Each row comes from the steps of one walk. Every step used is in the known rows, and no mark comes twice. Write the walk behind each row, first mark first.
In the rows, 128 means zero.
Known rows
X, Z: [132 150 156  98 136 120 130 121 110 139 126 139 123 143 126 121 133 124
 123 103 141 151 121 112 151 132 123  92 119 135 151 124  89 153 127]
Z, X: [118 141 132  92 113 146 129 121 117 133 121 122 121 101 156 122 132 132
 136 157 142 111 144 130 112 112 102 139 111 138 119 147 136 117 125]
J, D: [103 111 141 133 127 146 150 132 143 131 126 111 127  92 128 133 149 136
 139 126 129 118 105 104 166 141 112 104 143 128 128 120  91 121 114]
D, J, H, Y, T, L: [155 108 198 129 105 101 153 104 134 164  92  59  28 157 168 149 174 146
 105 172 203 101 130 117 140  99 152 160 110  83  98 124 138  70 175]
Y, T, J, X, C: [116 113 151 118 104 115 103 148 147 154 100 123  77 124 131 197 159 162
 121 119 158  87 143 145 124 123  97 101 111 115 156 169 139 143 175]
C, D: [124  97 127 130 130 137 148 140 149 120 140 127 144 120 103 150 141 127
 141 125 152 138 134 113 150 129 105 126 175 147 153 128 135 160 120]
H, Y: [139  95 128 139 129 104 121 112 132 119 133 126 127 164 140 108 129 138
 141 139 144  91 129 136 128  97 132 151 118 140 157 122 128 116 130]
Z, X, J, H, Y: [124 122 158  96 101 141 111  93  98 171 111 104  86 103 195 144 145 159
 117 177 175 111 123 148 151  82  81 176 105 164 122 157 130  71 156]
D, C, X, J, H, Y: [138  97 150 139 102 191 122 107 116 161 102 134 110 107 171 209 139 151
 132 107 207  97 126 153 116  99 105 174 105 139 145 117 146 110 140]
M, X, C, D: [100 141 117 126 127 148 167 155 133 123 132 125 130 113 101 188 117 143
 166  93 159 110 148 109  99 103  74 133 166 136 169 164 147 173 124]
L, T, Y, H: [150  78 167 132 113 104 131 130 105 164  72 105 115 201 119 104 150 172
 111 146 144  92 126 112  90  85  78 145 101 110  98 111 128 132  67]
Y, H, J, X, Z: [163 118 199 126  98 111 120  94  82 205 124  80  69 136 156 177 151 136
 126 131 160 100 100  70 160 113  79 100 156 132  87 121  71 166 148]
Y, H, J, D: [140  88 170 149 108 150 157 100 107 174 119  88  62 103 141 167 168 149
 151 154 137  81  75  78 184 131  90 120 170 115  87  97  75 123 106]
T, J, D: [114  84 157 134 131 154 126 135 137 142 137 124 105  98 145 171 169 132
 139 145 133 127 109 100 211  99 106 120 162 135 133 127  69 113 125]
M, T, Y, H, J, D: [171  61 199 129 123 123 150  93 123 180  75  88  49 150 117 149 164 196
 165 149 146  62 102  58 177  87  75 119 144  94  78 109  71  94  62]
H, J, X, C, D: [122  92 133 126 108 131 147 118 143 166 124 126  95  88 123 246 127 157
 166  80 159  87 113  90 142 113  71  95 184 130 161 155 144 180 153]
C, D, J, X, Z: [129 100 185 122 111 135 125 124 145 172 136  82 101 102 120 185 156 118
 133  89 205 163 115  65 184 116  83  82 179 130 154 166  99 189 149]
M, T, Y, H, J, X: [190  69 196 133 107  97 110  94 116 200  82  69  63 168 133 161 145 185
 149 154 156  56 130  71 129  65  68 138 139 100  57 135 107 112 107]
C, D, J, T: [117  92 152 109 128 136 123 124 178 135 116  76 107  92  83 175 136 154
 150  78 208 159  95  97 160 124 108  98 159 103 135 150 142 134 115]
L, T: [105 100 138 111 121 121 119 137 119 136  99 124 142 134 113 134 110 149
 113 103 138 117 129 120 101 131 131 128  93 114 133 122 140 118  85]
L, T, Y: [127  82 151 115 126 100 124 128 135 144  90 135 135 173 112 118 137 167
 132 119 128 106 143 114 107  84 101 141  85 109 135 128 137 119  79]
J, X, C, D: [103 112 121 125 112 130 146 149 148 140 117 121 139 103 115 197 126 152
 137  84 168 111 127 119 106 121  74  82 174 145 164 157 154 191 152]
X, J: [118 120 130 113 120 145 112 123 127 141 141 147 113 101 125 164 145 131
 129 126 128 134 112 143 160 126 109 133 122 142 129 151 126 123 136]
D, J, X, C: [119 139 138 134  99 137 118 126 140 169  97 100  79  94 141 200 122 150
 125  69 172 116  99 117 110 119  98  81 130 100 139 179 150 147 162]
J, D, C, X, Z: [104 122 164 109 124 206 164 128 132 136 109 145 140  85 129 186 149 127
 155  57 189 114 119  96 136 147 108  81 117 123 164  96  76 175  96]
Y, H: [149 127 143 144 115 130 135 130  99 148 112 100 105 157 133 112 143 134
 110 158 145 112 112 126 110 128 107 130 145 129  90 110 120 143 116]
Z, X, C, D: [ 97 137 111  79 116 161 162 139 133 123 107 150 121  99 128 169 128 155
 147 109 171 112 135 133  99 114  69 101 147 147 177 158 165 168 122]
D, J, T, Y, H: [165  97 182 128 116 111 114 104 147 169  75  60  66 169 116 123 164 179
 133 126 191 122  88 108 131  79  81 111 119  86  72 139 121 114 103]
L, T, Y, H, J, D: [138  41 193 137 105 121 152 100 113 190  81  93  69 149 125 159 176 188
 152 142 138  62  91  63 167  89  63 133 131  98  94  98  79 112  54]
T, Y, H, J, D, C: [158  58 162 152 106 159 181  94 121 163  72 116  44 141 144 190 186 161
 186 130 131  54  82  73 172  97  74 120 142  76  97  81  84 142  98]
X, C, D: [110 124 106 115 130 141 161 147 144 119 113 154 126 123  97 178 124 151
 142  79 158 129 119 130 116 131  95  88 161 136 185 140 157 178 123]
Y, H, J: [166 105 156 145 108 131 134  98  93 170 122 104  62 140 139 164 145 140
 137 153 137  92  98 101 150 118 105 142 154 120  83 104 110 129 116]
C, D, J, T, Y: [138  70 165 116 133 119 124 115 194 141 105  86 103 133  85 160 163 169
 167  95 199 149 109  90 169  80  79 107 149 101 136 155 133 134 109]
J, T, Y: [135 110 147 103 140  92 118 112 163 131 100 108 136 156 108 114 141 175
 150 112 148 123 123 127 124  83  97 115 101 109 113 138 128 110 114]
M, T, J, D, C: [122  74 154 109 136 180 135 137 134 123  65 131  86 100 123 206 135 157
 157  84 158 101 114  86 170 112 137 103 118  78 137 110  90 104  86]
X, J, D: [ 96 102 146 117 118 160 136 126 140 144 139 132 111  67 126 169 165 141
 140 123 126 124  91 118 197 139  94 109 141 141 127 144  90 118 122]
L, T, J, D, C, X: [ 90  48 160 124 113 216 132 150 135 148  95 141 137  78 132 241 150 149
 149  75 192  88 128 100 129 104 110 133 106 109 152 100 105 132  64]

Write each row's walk
[120 108 122 121 107 214 124 129 135 140 125 168 128  81 130 222 140 127
 153  80 174 106 130 150 106 130 106 143 103 130 142 128 147 154 119] => D, C, X, J
[121  78 148 138 109 214 161 107 144 151 122 139 100  53 139 244 148 139
 190  77 169  67 110  86 153 131 109 130 137 104 139  94 103 138 101] => H, J, D, C, X
[133  90 146 132 119  85 121 121 154 112 118 116  99 173 114  88 153 152
 139 155 152  67 150 148 123 140 140 154  85 122 165 126 141 109 137] => H, Y, T
[ 93  96 126 116 115 190 159 125 139 127 100 150  96  62 129 204 158 135
 156  82 131 108  83 119 174 151 107  98 116 103 138 125 109 138 122] => X, J, D, C
[103 170 113  77 113 151 145 125 115 134  94 151 106 102 152 147 114 157
 136 113 146 101 127 151  78 116  89  99  99 128 153 157 158 134 129] => Z, X, C
[186  83 168 151 112 113 137  91 109 178 111 114  55 182 142 150 170 158
 158 174 128  80 111  94 156  73  75 152 147 113  86 111 103 132 112] => T, Y, H, J
[136  49 172 143 105  88  86 124 154 146 134  89  90 161 148 150 177 146
 137 178 169  62 161 132 158  86 112 163 111 136 150 152 121 113 173] => H, Y, T, J, X
[121 170 165 110 133 126 137 131  99 142 148 109 125 132 130 130 126 115
 145 121 143 133 153  87 130 104 103 136 122 135 131 150  79 149 128] => M, X, Z
[ 90  52 147 116 120 177 140 142 124 133  73 136 107  97 131 214 146 150
 142  77 150 101 103  90 160 113 124 113 103  85 151  99 101 122  81] => L, T, J, D, C
[116  89 133 127 117 140 123 152 144 154 128 131 119 111 132 232 146 147
 140  99 174 124 128 115 150  79  65  99 189 149 167 165 133 184 162] => T, J, X, C, D
[135 114 158  79 133 107 150  88 136 150 131 102  91 106 139 205 130 151
 156 109 149 100 104  95 135  87 139 117 128  96  68 109 119 102 140] => H, J, T, L
[134  94 157 111 121  79 160 118 147 112 129 112  90 185 137 116 168 135
 135 173 154  58 157 140 105 102 153 155  95 112 122 109 140 113 156] => H, Y, T, L
[ 90 132 138  58 114 159 139 123 163 139  80 101  87  66 108 196 125 182
 156  61 228 133  96 118 110 114  72  70 129 105 161 179 170 140 118] => Z, X, C, D, J, T
[131 140 147 105 123 189 139 128 119 135 112 162 139 119 129 178 129 119
 146  58 190 122 139 119  97 133 122 103 101 123 165 103 112 184 111] => D, C, X, Z
[161  68 182 152 112 129 160  92 122 181 109  97  55 145 140 153 192 167
 168 169 127  71  90  71 194  84  60 130 163 113  88 105  68 123  98] => T, Y, H, J, D
[137 115 181 111 121 121  92 124 112 174 144 117 113 131 161 179 154 120
 116 124 157 144 134  95 184  79  95 102 146 148 135 152  68 158 166] => T, J, X, Z
[116  88 193  94 116 111  83 133 101 180 115 111 128 135 146 185 138 141
 103 100 167 135 133  86 158  82  99 101 111 135 140 146  80 145 123] => L, T, J, X, Z
[129 117 121 135 115 197 139 137 136 125 113 149 145 105 131 189 125 124
 153  82 175 100 146 137  75 129 126 140 109 117 142 106 148 157 109] => D, C, X
[160  93 169 155  92 121 119 101 100 194 126  67  76 121 160 183 148 141
 132 156 147  74 105  89 140 109  84 139 166 128  63 125 109 141 147] => Y, H, J, X
[150  77 169 159 116 135 137 110 138 160 111  71  77 132 147 161 145 146
 126 134 215 144 109  96 184  92 108 156 179 126 154 137 132 109 143] => C, D, J, H, Y
[127 124 134 124 104 121 128 104 126 173 114 126  81  92 147 222 115 159
 153  81 135  78 106 108 123 114  94  96 139 114 136 155 136 147 162] => H, J, X, C
[148  99 156 104 141 131  93 131 123 139 108 126 100 140 119 162 121 153
 126 127 151 126 142 111 154  89 136 132 122 116 125 141 106  91 101] => M, T, J
[118  98 163  90 133 130 160 121 172 137 127  71 102 103 107 201 149 137
 143  95 214 148 105  90 141  88 125  99 167  96  93 133 139 137 132] => C, D, J, T, L
[136  97 158 122 121 121 106 141 144 130 126 129  77 143 119 148 174 138
 127 166 143 115 151 138 166 129 129 143 113 117 145 139 118 112 143] => Y, T, J
[154 113 176  96 121 111 156  91 107 171 112  72  72 137 144 189 147 155
 136 140 166  86  88  94 117  85 119 121 144  96  29  89 114 116 126] => Y, H, J, T, L
[170 106 155 149 118 113 137 123 114 155 102 109  99 197 133  94 167 151
 129 174 136 106 124 124 119  82  75 144 137 123  89 115 115 142 110] => T, Y, H
[107 133 133  79 105 162 114 113 117 150 136 139 105  77 156 157 149 134
 137 157 140 122 127 147 144 111  82 140 106 152 119 170 133 113 136] => Z, X, J
[125  80 152 129 103  90  96 131 150 145 105 121  73 162 143 176 159 171
 135 130 172  50 144 151 123  94  99 124  99 128 180 164 141 132 178] => H, Y, T, J, X, C
[125 123 154 109 125 127 104 111 158 142 104  77  94  97 109 154 124 155
 136  81 184 148  92 113 138 128 132 101 109  88 111 149 131 101 123] => D, J, T
[ 78 107 131  81 101 210 161 118 129 134  93 142  93  37 160 198 161 140
 164 113 145  93  98 123 156 135  83 108 100 115 130 141 116 126 121] => Z, X, J, D, C
[167  57 176 133 106 104 130  98 100 187  83 110  71 183 125 155 154 179
 142 145 137  72 113  85 130  75  78 155 114 100  92 104 115 120  68] => L, T, Y, H, J
[ 94 136 141  49 114 145 101 110 138 146 114 112 122  62 134 159 135 167
 139 121 169 125 109 147 129 114  82 118  84 141 104 172 138  93 127] => Z, X, J, T
[116 135 147  78 141 106 151 119 142 127 120  96 135 127 129 157 129 143
 127 111 159 122 118 124  96  95 143 103 116 106  72 112 131 113 138] => J, T, L
[ 92  58 167 115 125 146 121 140 127 152 110 116 118 102 128 180 154 155
 124 119 145 114 111  92 182 100 112 122 127 123 141 124  82 102  81] => L, T, J, D
[151 107 168 114 117 114 119  91 114 168 100  75  77 128 119 163 133 171
 142 120 164  94  80 102 136 121 107 118 134 104  69 105 113 110 112] => Y, H, J, T
[120 116 122 125 118 157 150 136 153 137 107 134  81 105  98 200 131 148
 143  65 187 145  95 110 142 127  96  84 167 109 182 159 157 167 127] => X, C, D, J
[141  76 163 154  96 215 168 109 115 169 102 110  80  82 143 230 162 145
 173 106 184  53  95  86 136 132  89 130 152 107 100  75  94 151  90] => Y, H, J, D, C, X
[151 101 186 148 102 106 115 109 141 159  83  63  34 147 143 122 161 163
 108 153 202 109 122 123 157 136 139 160  99  90 142 140 139  68 158] => D, J, H, Y, T
[131 129 147 127 101 217 129 124 111 170  96 136 113  70 159 231 137 143
 118  94 193 133 124 146 115 129 103 151 114 125 119 121 143 123 137] => D, C, X, J, H
[140 129 154  83 142 116 153 126 122 131 107 112 115 142 126 147 114 140
 123 126 148 108 147 107  92  94 158 117 118  99  79 117 126 102 108] => M, T, L
[105 171 118 124 123 138 148 141 114 130 118 126 118 118 126 168 106 144
 150  99 132 100 140 126  77 104  99 136 119 119 144 165 138 143 131] => M, X, C
[141  89 149 143  93 134 152 119 114 184 108  98  76 117 128 230 143 164
 147 109 177  76  99  91 126 110  49  96 201 133 119 135 137 190 143] => Y, H, J, X, C, D
